What can hang from each mark:
q976: q601
q261: q127
q660: q127 q736
q601: q20 q127
q20: q127
q127: q20 q261 q660 q736 q976

Every row comes from one small tree of marks. The marks that hang from a mark follow it in brackets, in the order of their numbers. Every link used is in the known rows. Which tree was each row made from?
Known rows:
q601{q20}: [ -7.4 -15.2  -9.6   2.3 -15.2   6.8   7.5   0.6 -12.4 -17.5  -5.5  11.9
  15.5   6.7  16.6  -2.6  11.8  -4.1  -4.9  21.5]
q127{q660 q736}: [  1.6 -27.2  -0.8  -7.4  -1.7 -13.4   3.5   6.7 -15.8   3.0   7.1   9.8
 -42.7  17.5  29.4  20.9  16.0 -41.3  -9.8  23.6]
q976{q601{q20{q127{q261}}}}: [ -7.9 -13.2 -21.4   5.9 -13.8  -2.9   9.5   5.1  -8.3 -36.8   6.7   2.1
  22.7  13.6  -9.4   5.5   7.3  37.6 -12.4  40.7]
q601{q20{q127{q660}}}: [ -9.3 -23.2 -13.7   6.5 -28.6  11.7   4.5  10.4 -21.2 -34.2  -1.6  10.8
   5.5  13.3  11.2   3.6  10.9   3.4 -11.2  42.0]
q601{q127{q20 q261 q976}}: [ -1.7 -13.7 -14.7  -7.1  15.4  18.2   8.0   1.2  -7.3  12.4  -3.3 -21.8
   4.9  13.6   3.0  -1.5  26.3  -8.3   7.4  28.4]
q660{q127{q261 q976} q736}: [  3.3  32.5 -16.6 -12.5   4.0   0.0  10.1  -8.5  19.5  18.8  -9.7 -17.6
  48.9   3.8  12.4  -7.1   6.2 -15.2 -19.8  22.2]
q976{q601{q127}}: [  0.3 -20.2 -15.4   1.9   6.7  -6.1   9.2  -1.8   0.0 -21.6   1.1  -0.6
  34.3  12.8 -27.2  -4.2   3.7  34.5  -6.9   7.8]
q261{q127}: [  7.8  17.1 -13.4   5.0  -3.9  13.0   3.0   7.9  -6.7   7.4   7.0   7.2
  12.1   6.5  16.2  -8.0  -3.0  -8.9 -11.2  -6.5]
q660{q127 q736}: [  4.3  16.9  -8.0  -9.9   5.1  -1.4   5.9  -6.6  21.6  -3.2  -8.3   0.4
  43.7   6.7   3.8 -18.4  -6.9  -9.9 -28.5   2.0]
q601{q20 q127{q261 q660{q736}}}: [  6.4 -28.8 -19.2   2.8   5.1  15.2  17.1  -0.9  -9.3 -17.1 -11.1   3.3
  21.4  24.5  11.3  -2.1  31.6  -5.6 -12.1  30.5]
q20{q127{q660 q976}}: [ -6.6  -6.4 -13.6   2.4 -28.3   6.4  -0.2  11.6 -17.7  -9.6   0.9 -14.0
   0.7   4.9  -2.9  11.0   6.1   5.8  -3.1  41.0]
q127{q261 q660{q736}}: [ 15.8   6.4   0.7   2.3  11.1  -5.5   5.7  -1.7   7.8   3.9   3.2 -22.3
 -16.2  13.1  21.0  14.4  19.6 -17.1  -5.6  25.3]
q976{q601{q20{q127{q660}}}}: [ -8.1 -24.0 -17.4   6.4 -22.2  -6.9   8.1   5.7 -13.8 -43.3   5.5   2.5
  26.0  16.3  -5.5   5.5   7.2  31.0 -13.5  44.7]
q20{q127{q736 q976}}: [-11.9   1.6 -28.1  -6.2 -12.6   8.0   4.2  16.5 -18.4  -0.2   2.9   0.7
 -13.9   4.7  -5.0  10.5   5.5   2.1 -12.7  30.7]
q20{q127}: [ -5.8   2.1 -13.3   4.0 -11.1  12.6  -2.8  13.3  -6.6 -19.7   4.1   3.0
  -9.4   2.5 -18.7   1.0  -6.8  22.9 -10.7  14.8]
q261{q127{q20 q976}}: [  0.0  10.6 -17.8  -1.5  -8.1  16.7   3.9  10.9 -16.5  15.1   7.8 -18.6
  14.0   9.8  36.3  -8.5  10.0 -27.1  -3.3  26.4]
q127{q20 q736}: [ -7.7 -26.3  -4.3 -14.3  15.2   0.3   1.6  13.5 -13.1  -1.6  13.4  -1.6
 -54.8  19.3  33.7   6.6  17.1 -42.5  -9.7  30.7]
q660{q127}: [ -5.9   1.8   3.8  -9.2 -12.7  -0.6  -2.5  -6.2   9.0   0.4  -2.6  16.5
  25.9   3.6   4.6  -4.1  -9.4  -9.6 -12.8   7.6]
q127{q20 q660}: [ -0.6 -37.0  15.7  -2.0  -5.8  -1.4  -4.4   6.5 -12.2 -14.9  10.4 -21.9
 -32.4  20.1  37.4   7.5  18.6 -37.2   4.4  45.8]
q261{q127{q20 q660 q736 q976}}: [  1.2  -8.0 -17.9  -6.2  -9.6   7.1   6.5  15.9 -27.6  16.6  12.9 -10.7
 -16.7  22.0  57.0   6.3  21.0 -54.9 -10.2  41.9]

Write each row's tree:
[ -6.3  -0.6   8.1 -12.2  -0.3   6.0  -3.8  -2.9  10.1   1.2   6.5  -0.5
  -3.7  13.2  23.3   1.8   3.5 -22.7  -8.4  33.0] -> q660{q127{q20 q261}}
[ -2.6   0.9 -29.5  -7.2  -2.6   5.9   9.9  15.6 -21.8  11.6  14.4  -9.9
   2.0  18.8  38.1  -0.3  14.7 -30.6 -14.7  36.0] -> q261{q127{q20 q736 q976{q601}}}
[ -1.9 -29.4 -11.9  -0.5   8.8  -3.3   7.8   1.4  -2.8 -25.5   4.8  -8.0
  24.6  18.4 -17.0  -6.1   8.7  25.7  -5.8  21.4] -> q976{q601{q127{q20}}}
[  5.8   0.4  -9.4  -2.9 -11.4  -9.2   9.5  -1.8  -7.7  12.2  -9.0 -35.3
  27.6   4.9  23.3   3.7  19.2 -24.3  -0.4  32.9] -> q127{q660{q736} q976}
[  3.8  14.4  -3.9 -13.1  16.7   4.7   5.1  -2.7  22.3  -2.3   1.0 -15.4
  14.4  15.8  22.4 -12.3   5.9 -23.9 -23.9  27.3] -> q660{q127{q20 q261} q736}
[  4.2 -13.4 -18.8  -8.0  26.5  10.0  10.0   2.7  -3.1  11.0  -0.8  14.0
 -18.1  15.6  -7.1   6.7  18.6  -6.5  -9.2  -0.2] -> q601{q127{q261 q736}}
[ 11.8  17.8 -20.6   3.5 -12.4   6.9   9.2   6.4 -12.4  16.8   0.4 -17.6
  31.8   9.7  32.2  -5.2  10.5 -25.8 -11.6  17.9] -> q261{q127{q660{q736} q976}}
[  2.3  -5.8 -14.8   1.9 -18.0   3.7   5.7  10.2 -21.6   2.1  12.6 -24.9
  17.4  19.6  41.5   0.7  15.9 -24.5  -4.9  46.0] -> q261{q127{q20 q660 q976{q601}}}
[ -3.7 -29.3 -27.6  -5.7  11.6  17.3  17.2   3.3 -16.0  -6.8  -6.0  25.3
  -3.7  22.2   8.9   4.1  30.2  -9.1 -14.0  21.3] -> q601{q20 q127{q261 q736}}
[ -1.9 -14.3   4.6  -5.8  -7.1   0.4   2.0   2.8 -14.8  16.3   8.4 -47.6
 -26.0  16.1  50.1  23.1  36.8 -41.6  16.3  74.1] -> q127{q20 q261 q660 q976}
[ -7.4 -34.8  -0.9  -4.4 -19.4 -12.8   4.1   4.1 -20.3  -8.0   7.8 -44.0
   7.7  19.0  35.7  12.0  27.5 -23.7   8.8  75.2] -> q127{q20 q660 q976{q601}}
[  1.7  -0.8 -18.5  -4.8   7.1  13.2   3.4  16.9 -16.2   6.4  16.3   5.8
 -26.9  19.6  40.0  -3.1   8.8 -39.8 -18.0  15.3] -> q261{q127{q20 q736}}
[ -4.1 -45.4   5.9 -11.9   3.9  -7.4   0.1  13.4 -20.6  -7.2  15.6  -6.5
 -66.0  28.5  50.4  17.6  25.8 -59.8  -7.3  50.4] -> q127{q20 q660 q736}
[  5.4  -3.6  -4.0  -6.1   4.8   0.1   7.8   2.8  -6.0  14.7   4.4 -58.4
 -13.8  18.1  49.6  13.4  38.5 -42.5   5.8  70.4] -> q127{q20 q261 q660{q736} q976}
[-10.7 -20.9 -25.4   2.2 -15.2  -5.7  10.3   8.1 -13.6 -38.6   6.3  10.1
  18.7  15.6  -6.9   5.0   6.8  28.9 -17.5  39.3] -> q976{q601{q20{q127{q736}}}}
[  9.5   9.2 -15.5  -0.3  -2.2 -16.0  14.6  -4.3   0.1  10.8   0.7 -45.3
  24.3  12.2  19.2  18.3  28.2  -3.5  -0.4  53.8] -> q127{q261 q660{q736} q976{q601}}
[  2.1  -4.2 -11.7   5.3 -11.1   6.9   0.2  13.4  -5.9 -26.0   3.1  -7.9
  -6.6  10.4  -8.1   1.8   0.1   9.8 -16.3  26.0] -> q20{q127{q660{q736}}}
[-11.0 -32.5 -35.0  -9.0  -4.1  14.4  20.4   3.6 -26.5   0.2 -14.4  16.7
  27.1  16.8   9.9  -2.9  30.2 -14.8 -10.7  27.2] -> q601{q20 q127{q736 q976}}
[ -9.3 -36.6  -5.1 -16.3  -7.7  -8.3   5.6  11.4 -29.2  13.0   8.5 -25.3
 -41.0  22.3  57.2  20.2  35.1 -66.7   0.8  68.0] -> q127{q20 q660 q736 q976}
[ -8.8 -21.1 -19.2   1.9 -18.4  10.2   7.5  12.4 -21.9 -25.0   3.4  15.5
 -21.8  18.1  20.4  14.6  19.5  -6.8 -15.6  48.5] -> q601{q20{q127{q261 q660 q736}}}
[ -4.7 -23.0  -5.7 -15.5   2.3  -4.7   7.1   9.7 -22.8  24.8  13.7 -32.7
 -59.2  24.2  63.0  33.3  44.4 -66.3   4.4  77.9] -> q127{q20 q261 q660 q736 q976}
[  2.2 -42.9   1.3  -2.5   7.7  10.8   2.4   3.8 -11.1 -13.1  -0.6  -7.2
  -5.1  22.6   6.2  -4.6  18.8 -16.0  -0.4  21.7] -> q601{q127{q20 q660}}
[ -6.2   4.6  -5.8  -8.1   4.6   8.5   3.8   2.9  -7.6  22.3   6.6 -42.4
 -16.5   6.9  34.0  11.5  28.2 -25.3  14.5  55.0] -> q127{q20 q261 q976}
[-10.3   4.3   0.8 -15.0  -7.8   5.4   0.2  -4.0   3.8  16.1   1.4 -13.8
  14.2   8.6  27.8   4.0   9.9 -27.1  -3.1  46.3] -> q660{q127{q20 q261 q976}}
[  3.3  18.7 -25.6   3.1 -13.1   5.1   9.1   6.0 -12.2  12.9   5.1  -9.1
  39.1   5.4  14.4  -5.0   3.1   0.9  -7.6  14.7] -> q261{q127{q976{q601}}}
